Known rows, with every way that one mark hangs from another
A[K N]: [  5.6 -16.9 -27.6  -3.9  -5.3  -1.4  15.3   9.1  -3.9  16.5  -5.1 -18.3
  11.0  21.5  -1.3  -8.1   2.2  25.2  -7.0 -19.6  -1.3 -17.4  54.7 -34.3
  -2.9  -4.1  12.2   0.2  -4.4   2.5   1.3   5.8]
J[K[A N] W]: [ 18.7  -9.5 -29.3  10.2 -13.3  12.6  12.4  10.8  -5.4 -26.3  13.6   9.8
  -3.9  14.7  -8.4   9.7   7.7  -1.7  -3.2   6.3   4.6 -17.2 -23.9  -2.3
  20.7   0.3  -1.6   3.3   1.8  25.7 -13.7  24.1]
K[A[N] Z[J[W]]]: [ 15.3  -7.2 -26.9   8.2  -4.4   4.0  -2.4   9.6 -10.8 -10.6  21.7  -9.7
   6.8  28.8   3.0  -2.7   4.0  -7.6  -1.7 -16.7  -2.8  -5.1  39.6 -38.4
   4.3  -5.4   2.0   0.4   1.4   0.0   0.1  17.3]
A[K[N]]: [  8.9 -14.1 -34.5   6.9  -8.3   2.8   8.9   7.2  -4.6   2.3  -3.4  -4.6
  10.3   4.6  -1.1  -4.0   8.1  21.0  -2.9  -4.0   0.4 -25.2  37.9 -11.4
   6.7  -3.1   9.8   1.1  -7.2   9.4  10.2   8.2]
K[Z]: [ 10.3  -3.2 -21.8   0.3  -4.1  12.7   3.2   7.5  -0.7  -1.8  18.5  -1.3
  11.1   3.1  -3.1  -1.7   7.3  15.4  -3.1 -15.4  -2.1 -24.1  37.2  -6.4
  25.4   0.6   5.2  -3.9  11.0   0.1  15.7   9.4]
J[K[Z]]: [ 11.8  -4.8 -14.4   1.4  -5.9  15.4   9.9  11.5   7.0 -14.5  18.5  -0.9
   7.5   5.3  -9.9  -0.9   5.8   8.7  -6.5  -4.9   0.8 -19.9  18.7  -4.2
  23.8   2.3  -0.2  -2.9  16.9  19.3  12.9   5.8]
N[K]: [  7.3  -2.7 -22.3  -8.5 -12.6  14.0  20.8   9.2   3.4   7.1  -0.7  -3.1
  12.4  -6.4  -4.1  -1.0   9.1  27.2  -1.1   2.0   0.1 -17.6  29.2  -0.5
  21.3   1.7   7.2  -0.2   2.8 -13.2   4.9   2.4]
J[K]: [  9.1  -4.2 -13.0  -3.6  -3.9  11.9  20.7  10.8   5.7  -3.3   9.5  -3.0
  -1.9   3.3 -11.1   1.1   6.3  14.3  -5.8   3.8   1.9 -14.0  -4.9  10.6
  15.4  -0.2   5.2  -0.3   8.1  16.2  -3.6  12.8]
K[N Z[J[W]]]: [ 12.7  -2.4 -24.4  13.5  -7.5   9.8  -0.3  10.7 -10.9 -17.7  23.4  -2.4
   8.4  11.5   2.3   5.4   8.2   0.9   2.6  -4.8  -0.9  -9.1  14.7  15.3
   7.3  -8.0   2.6  -1.0   0.0   1.7   9.8  12.5]
W[J[K[A[N]]] Z]: [ 13.4   1.5 -17.7   6.5   0.1   7.6   1.5  11.9  12.2  -0.4  12.5  -3.5
   0.4  36.5  -4.4  -4.1   9.9   7.3   1.8  16.0   3.4  -1.1 -17.2 -36.1
   0.8  -0.6  11.0   2.8 -14.3   9.0  -1.2  24.5]
J[K[N Z[A]] W]: [ 17.7  -9.6 -13.7  19.4  -3.7  13.1   2.3  10.5  -4.5 -29.9  20.9  12.0
   2.4   1.9  -7.2   6.6   3.3  -6.0  -2.9 -15.1   2.3 -20.5 -18.2  -2.5
  15.6  -1.6 -10.1  -0.4  12.5  28.3  -1.2  18.0]
J[K[N] W[Z[A]]]: [ 15.4  -0.2  -1.4  18.8   0.4  11.8   6.0  12.0   0.2 -16.0  20.2  16.1
  -1.9   3.0  -5.3   9.1   5.0   3.1   3.0   5.1   4.6 -20.2 -65.7   9.7
   6.9  -5.5  -3.2   2.0  -3.5  20.6 -13.2  23.4]
N[K[A Z[J[W]]]]: [ 16.0   0.6 -20.1  11.9 -11.2  14.7   3.0  10.5  -1.9 -16.8  19.2  -3.5
  15.1  -0.1   1.0   0.5   7.4  -4.0   2.3   3.9  -1.3  -7.5  33.7 -28.5
  16.0  -0.6  -4.8   0.1   6.8 -11.0   3.7   1.7]
N[K[A]]: [ 13.3  -4.8 -30.6  -2.2 -16.5  13.1  11.8   6.4   2.8  -1.0  -0.5   2.4
  10.8  -4.6  -2.7  -4.2  10.3  15.1  -2.0   3.6   0.4 -20.2  40.8 -30.0
  26.4   3.5   3.4   1.8   1.0  -8.5   0.5   8.4]
A[N]: [  6.5  -9.8 -29.5 -11.1  -5.2   3.2  16.2   7.9  -4.4  13.2   0.6  -8.5
   3.1  23.5  -1.9  -3.5   5.7  23.5  -5.9 -19.2  -1.1 -11.6  34.8 -10.4
   8.8  -3.4  14.6   0.6  -2.0  -0.2   0.0  17.4]
W[J[K[N]]]: [ 10.2  -4.1 -26.7   5.5  -6.3   9.8  12.2  10.6   7.3 -10.8   8.6   1.5
  -2.4  17.8  -6.9   1.4  13.8  11.2   1.1  17.2   3.9  -0.1 -18.9  17.8
   2.7  -0.6  10.5   2.3  -6.7  14.2   4.2  18.9]
W[Z[A[N]]]: [  9.1  -3.7 -10.0   5.0   6.1   1.4  -1.7   6.7   0.2  15.1  10.0   2.7
   3.4  14.8   1.2  -6.3   4.4  15.8  -0.3 -17.7  -1.3 -21.4   3.2 -25.6
   1.4  -7.4   9.1   0.3  -9.6   0.8  -2.2  24.2]
Z[K]: [  7.7  -4.5 -10.4  -8.0   2.2   4.8  10.1   4.4   0.5   9.8   2.8  -0.2
   4.0   4.6  -4.7  -0.7   6.9  13.8   2.6  -2.7   0.2 -21.4  19.4  22.0
   1.6  -7.0   4.7  -2.0   5.4  10.7   0.0   4.8]
Z[A J[W] K]: [  9.9  -1.7  12.3  11.4  14.1  -0.1   3.2   4.9  -6.6   2.7  14.5   1.0
  -4.7  -4.6  -0.2   2.4   1.7  -8.2   8.6  -3.4  -1.3  -4.4 -15.2  23.6
 -23.7 -14.4  -4.1  -0.7   4.1  11.4 -19.7  10.1]
N[K[A Z[J]]]: [ 15.0  -1.8 -25.2   9.0 -13.5  11.6  -4.0   6.7   4.1 -12.1  11.1  -5.0
  15.3  -2.4   1.5  -9.9  10.8  -2.6   0.0   6.9  -2.4 -11.5  66.6 -40.0
  15.5  -1.2  -1.1   0.6   3.6  -5.6  22.2   1.2]

Rows
[  8.4  -1.2   9.3   6.7  15.8  -8.0 -10.5   3.9   1.3  15.8   6.4  -5.1
   1.0  19.3   5.1 -11.6   5.1   0.4   8.6  -4.4  -1.4  -7.0   4.1  -9.2
 -34.1 -20.1   2.8   1.0 -11.8  13.2   2.6  14.8]  W[Z[A[N] J K]]
[  8.9 -12.6  -5.3   5.0   5.4  -3.0   7.5   7.7   1.8  -0.6   4.2  -8.3
  -8.3  16.4  -2.9 -10.4   4.1  -0.8  -6.2  -7.3  -1.0   3.7   8.2 -20.0
 -19.9 -11.3   1.8   3.5   0.1  26.1  -4.5  21.5]  Z[A[N] J[K]]
[  9.8  -5.3   3.1  11.3   6.5   3.0   7.1   6.8   5.7  -4.4  13.1  -0.2
 -10.9  -5.6  -5.3  -6.6   5.5  -3.3  -3.6   6.8  -0.3  -1.3  -6.4   3.0
  -9.3  -8.7   0.0   1.7   4.2  23.3  -6.5  18.5]  Z[A J[K]]
[ 16.3  -8.3 -29.9  12.5  -9.2   4.1   1.2   7.1   0.6 -21.9   9.2   3.1
  -6.5  14.2  -3.3  -5.7  13.7  -8.2  -3.3  20.7   2.1  -7.2  12.2  -9.2
   1.7  -7.3   0.6   5.6  -6.9  29.5   6.9  23.3]  Z[J[K[A N]]]
[  9.4  -9.4 -32.7 -10.6 -14.4  12.0   9.3  10.9   2.4   0.3  -1.4 -13.1
  23.0  17.4  -0.6  -6.8   6.0  22.6  -5.3 -22.9  -1.5 -16.7  66.7 -38.2
  18.3   1.3   5.0  -0.9   6.9  -8.6  23.3  -0.9]  A[N[K[Z]]]
[ 13.1   9.5  -6.6   8.8   6.4   6.3  -9.3   4.7   8.8   6.9  15.0   4.0
   4.1  16.0  -0.3  -2.6  12.0   2.1  15.1  22.2   2.2 -13.2 -13.0  -5.4
  -4.4  -4.3   7.6  -0.1 -13.0   2.0   0.5  14.0]  W[J Z[K[A]]]
[ 17.9  -6.3 -22.9   8.3  -8.0  14.7   1.1   8.5   6.1 -22.9  18.4   4.0
   4.6   7.6  -8.9  -3.1   7.4  -3.1  -7.0  -1.1   0.8 -22.9  28.7 -31.8
  30.1   4.3  -5.4  -0.3  14.6  24.3  12.1  12.6]  J[K[A Z]]
[  7.4  12.1   1.3   2.1  11.3   6.7  -0.2   7.2  10.3  15.3  13.2  -2.5
   6.1  13.9  -0.8  -0.3  10.3  15.6  15.7  19.2   2.2  -8.8 -21.3  22.5
 -10.0  -7.2  12.3  -2.3 -11.4  -5.2   4.0   7.4]  W[J Z[K]]
[ 11.2   5.8   5.7  14.1   6.8  11.1   5.8   9.2  -3.6   6.2  24.5  10.8
   1.1  -6.7  -1.9   8.1   2.9  11.1   6.5  -5.8   0.3 -22.8 -45.8   5.4
  11.3  -4.7   2.7  -1.9  -1.0  -7.7 -23.5  21.8]  J[W[Z[A]]]
[ 11.4  -9.6 -11.6   9.5   4.7   6.2  -2.5   9.8   8.3  -7.6  12.5  -4.9
   2.0  24.5  -5.5  -7.0   4.9  -0.4  -3.5 -17.6  -0.4   3.4  11.3 -36.1
  -3.2  -0.6   2.3  -0.1   5.0  19.8   7.7  19.9]  W[J[K[Z[A[N]]]]]
[  9.4 -15.5 -17.6  23.2   2.2  -6.0  -4.4   3.3  -5.0   1.5   1.5  -3.7
   1.4  -3.7   3.5 -11.5   7.4   1.8   0.1  -2.1  -1.7 -12.7  32.8 -18.8
 -20.2 -12.7   3.3   3.5 -12.0  15.3   6.4  14.1]  Z[A[K[N]] J]
[ 10.8  -5.3 -30.5   9.9  -7.7   6.3  -6.5   6.7  -4.2 -12.2  16.2  -2.8
   8.7  10.8   3.6  -5.6  12.8   4.0   0.0  -2.1  -2.2 -13.1  45.3   2.8
   5.7  -8.2   6.4   0.2  -2.5   6.3  28.8  12.5]  K[N Z[J]]
[ 11.1 -13.4 -21.4   4.6   0.8   3.6  -4.1   5.1  -4.7   1.1   9.0  -1.0
   8.0  14.5  -0.6  -8.4   2.9   6.2  -5.5 -38.3  -3.5 -17.3  50.0 -39.5
   9.2  -3.0   2.7  -0.7   6.9   9.5  11.6  18.2]  K[Z[A[N]]]
[ 12.7  -7.2 -21.5   3.6 -10.1  13.2  21.7  13.8  -4.6 -18.6  12.4   3.8
  -1.7  12.3  -9.1  11.5   6.9  11.0  -3.0   2.3   4.2 -13.9 -34.8  26.9
  14.3  -2.0   2.0   1.7   3.4  18.8 -11.7  16.8]  J[K[N] W]
[  8.1  -7.0 -25.3  -4.7 -10.9   6.4   5.1  10.5   2.9   0.5   1.8 -18.5
  19.6  19.6   3.6 -11.6   7.1  14.2  -3.6 -10.6  -2.9  -1.7  69.4 -32.5
   0.1  -5.9   5.8  -0.4   0.3 -10.2  26.7  -2.5]  A[N[K[Z[J]]]]
[ 14.2 -11.0 -28.1  16.5  -4.7   7.1  -9.9   2.5  -5.0 -12.8  12.3  11.2
   7.7  -0.1   0.5  -5.0   9.0   1.8  -1.8 -23.5  -1.6 -27.5  35.3 -15.5
  17.1  -3.4  -2.0  -0.4   3.2  15.5  18.9  20.5]  K[N Z[A]]
[ 12.9  -7.4 -14.3   1.4   2.2  -3.9   3.3   6.6 -10.5  -0.1   7.3  -9.8
  -1.5  31.2   1.5  -0.8   3.4  -7.9   3.6  -5.2  -0.3  -0.9  14.2 -10.2
 -20.3 -13.2   1.5   2.3  -3.6  13.9 -13.5  13.7]  Z[J[W] K[A[N]]]
[ 13.4 -14.8 -14.1   4.7   0.2   6.0   1.7   8.7   2.9 -10.1  10.5  -1.9
   3.4  17.0  -5.6  -8.4   1.4   1.1 -10.6 -28.7  -1.0 -14.2  27.3 -40.0
   5.5  -2.3  -4.4  -0.5  13.0  27.6  10.2  16.7]  J[K[Z[A[N]]]]
[  7.9  -0.5  -4.3   5.1   1.1   1.7   1.0   8.2   5.5  14.2   1.1  -7.2
  10.0   9.0   6.0 -12.1   6.9  12.9   3.0   1.1  -1.6  -4.6  19.8 -33.0
 -14.7 -11.7   6.2   2.7 -15.3 -10.7   5.7  10.4]  W[Z[A[N[K]] J]]
[ 12.1  -1.0   0.2  19.3   5.6   7.7  -2.5   7.6  -7.7  -8.3  29.9   0.7
   1.9  -5.5   0.7   1.6   2.0  -7.4   2.3 -15.1  -3.3  -6.3   6.7  -3.0
   2.4  -7.2  -3.4  -2.4   9.5   0.6  -5.3  13.7]  K[Z[A J[W]]]
[  9.7  -1.7   5.8  10.2   9.4  -0.1  -0.2  10.2   7.9   3.2  12.8  -4.8
  -4.5  18.6  -0.9  -9.9   4.7   2.2  -1.1   4.1  -0.1  -1.3 -15.3 -20.7
 -19.3 -13.6   3.7   2.7  -9.1  20.0  -0.5  22.7]  W[Z[A[N] J[K]]]
[ 12.2  -9.9 -11.1  17.0   1.0   1.6   1.6   5.8   1.3 -13.8   8.8   5.1
  -9.9   0.4  -3.0  -5.1   9.7  -5.4  -2.7   7.6   1.1  -3.3  -5.9   6.1
 -11.9 -10.8  -1.3   4.5  -3.0  31.5   3.4  23.3]  Z[A J[K[N]]]
[ 13.2 -13.0 -25.9  -7.9  -1.6  -2.6   1.5   2.8  -4.2   6.1  -3.6  -2.8
   2.2  29.1  -1.3  -8.0   6.4   4.3  -0.7 -14.9  -0.1 -18.0  46.3 -28.3
  -2.0  -6.5   3.6   2.2  -1.6  17.9   1.2  13.6]  Z[K[A[N]]]
[ 10.5 -16.7 -25.0  18.4  -1.8  -1.0   0.4   3.7  -5.8   1.0  -1.7   3.2
   4.8  -4.4  -0.7  -7.2   5.8  11.0  -2.1 -13.1  -0.5 -26.0  26.6 -23.5
  -1.2  -5.8   2.6   2.1  -6.4  16.0   3.3  15.6]  Z[A[K[N]]]
[ 18.0   1.6 -17.5  11.8  -3.1   7.0  -4.9   7.3  -6.6  -9.9  15.1  13.3
   6.4  17.2  -0.6   6.9   9.2  -0.7  12.0   9.1   3.9 -29.5 -27.2   5.1
   5.4  -8.3  -0.9   1.3 -11.2  12.6  -5.0  15.9]  J[W[Z[K[A N]]]]
[ 20.2 -11.1 -37.8  12.2 -14.4  12.5  -4.8   7.8   2.4 -32.2  14.6   9.2
   5.4  15.0  -6.4  -3.5  11.5  -6.7  -6.4  -1.4   2.2 -25.3  32.3 -29.9
  27.1   1.7  -5.2   2.4   5.7  32.1  21.9  18.0]  J[K[A N Z]]
[ 18.6  -6.4 -36.5  16.9 -10.4  12.7  -7.3   8.4   7.3 -29.6  17.1   5.9
   4.2  21.6  -5.4  -3.1  14.8  -5.2  -0.7  10.7   2.9  -6.9  11.6 -26.8
  17.4   3.6   0.9   2.3  -1.6  23.5  19.6  20.1]  W[J[K[A N Z]]]
[ 14.0  -5.0 -14.6   8.3  -3.0   6.0   7.0   7.9   4.6 -11.4  13.3  -2.1
  -7.6   6.0  -5.9  -6.1   9.9  -5.5  -3.8  18.4   0.9  -3.5  13.3 -12.2
   4.3  -4.5   1.6   3.0   1.1  22.5  -2.4  17.4]  Z[J[K[A]]]
[  9.0  -3.8   6.4   9.2  12.8  -4.0  -3.7   1.2  -0.3   7.9   6.7   0.7
  -5.8  -4.8   1.5  -8.7   5.8  -4.8   6.2  -0.7  -1.9  -6.9  15.7  11.3
 -24.3 -14.3  -0.8   0.6   0.5  17.6  -3.9  12.1]  Z[A J K]
[  8.2 -11.2 -16.8   9.1   0.5   1.0   5.2  13.4  -8.7  -0.5  13.2 -25.5
  15.1  24.8   2.0  -3.6  -1.5   7.0  -2.1 -19.2  -2.9  -3.8  43.0 -32.7
 -11.7  -8.3   5.0  -2.0   1.3   0.1   3.9  -1.1]  A[K[Z[J[W]]] N]
[ 16.3  -4.3 -32.7   3.7 -17.0  16.8   0.7   6.8   3.7 -10.8   6.8   1.9
  19.2  -2.2  -1.8  -5.9  10.0   7.8  -3.5  -5.1  -0.9 -24.4  61.0 -44.9
  34.3   5.7  -2.5  -0.1   8.9  -4.8  19.1   2.9]  N[K[A Z]]
[  9.8  -6.2 -21.3   6.2  -6.9   5.3   9.9   9.7   1.8 -14.0   8.7  -2.1
  -4.1  12.6  -4.1  -2.9  12.1   4.6  -3.3  16.5   2.1  -3.5   4.1  19.6
  -5.1  -9.4   6.5   3.3  -4.5  24.4   9.5  16.8]  Z[J[K[N]]]
[ 13.7  -2.6 -19.1   8.0  -2.7  11.1   8.9   8.8  10.1  -9.4  14.3   1.5
  -5.2  14.0  -9.0  -0.3  11.0   2.3   0.8  19.8   2.6  -1.5 -10.8 -13.8
  11.7   4.7   7.2   2.4  -0.6  13.6  -6.8  21.3]  W[J[K[A]]]
[ 16.4   3.2 -25.4  17.2  -5.2  11.6  -3.9   9.5  11.4 -14.7  17.2   9.4
  -0.3  22.2  -4.8  -0.1  16.5   2.1   7.1  31.3   5.0  -8.4 -33.0 -11.3
   8.1  -0.7   7.8   3.8 -17.7  14.1   6.7  26.5]  W[J[K[A N]] Z]
[ 13.6  -7.4  -5.1  12.7   1.5  11.9   1.8   7.9   6.3 -15.5  18.7   6.9
   2.1  -6.6  -8.8  -4.2   3.3  -1.7  -6.5 -13.2  -0.4 -20.4  11.3 -18.9
  16.8   0.5  -7.2  -1.6  18.1  26.5   7.5  13.5]  J[K[Z[A]]]
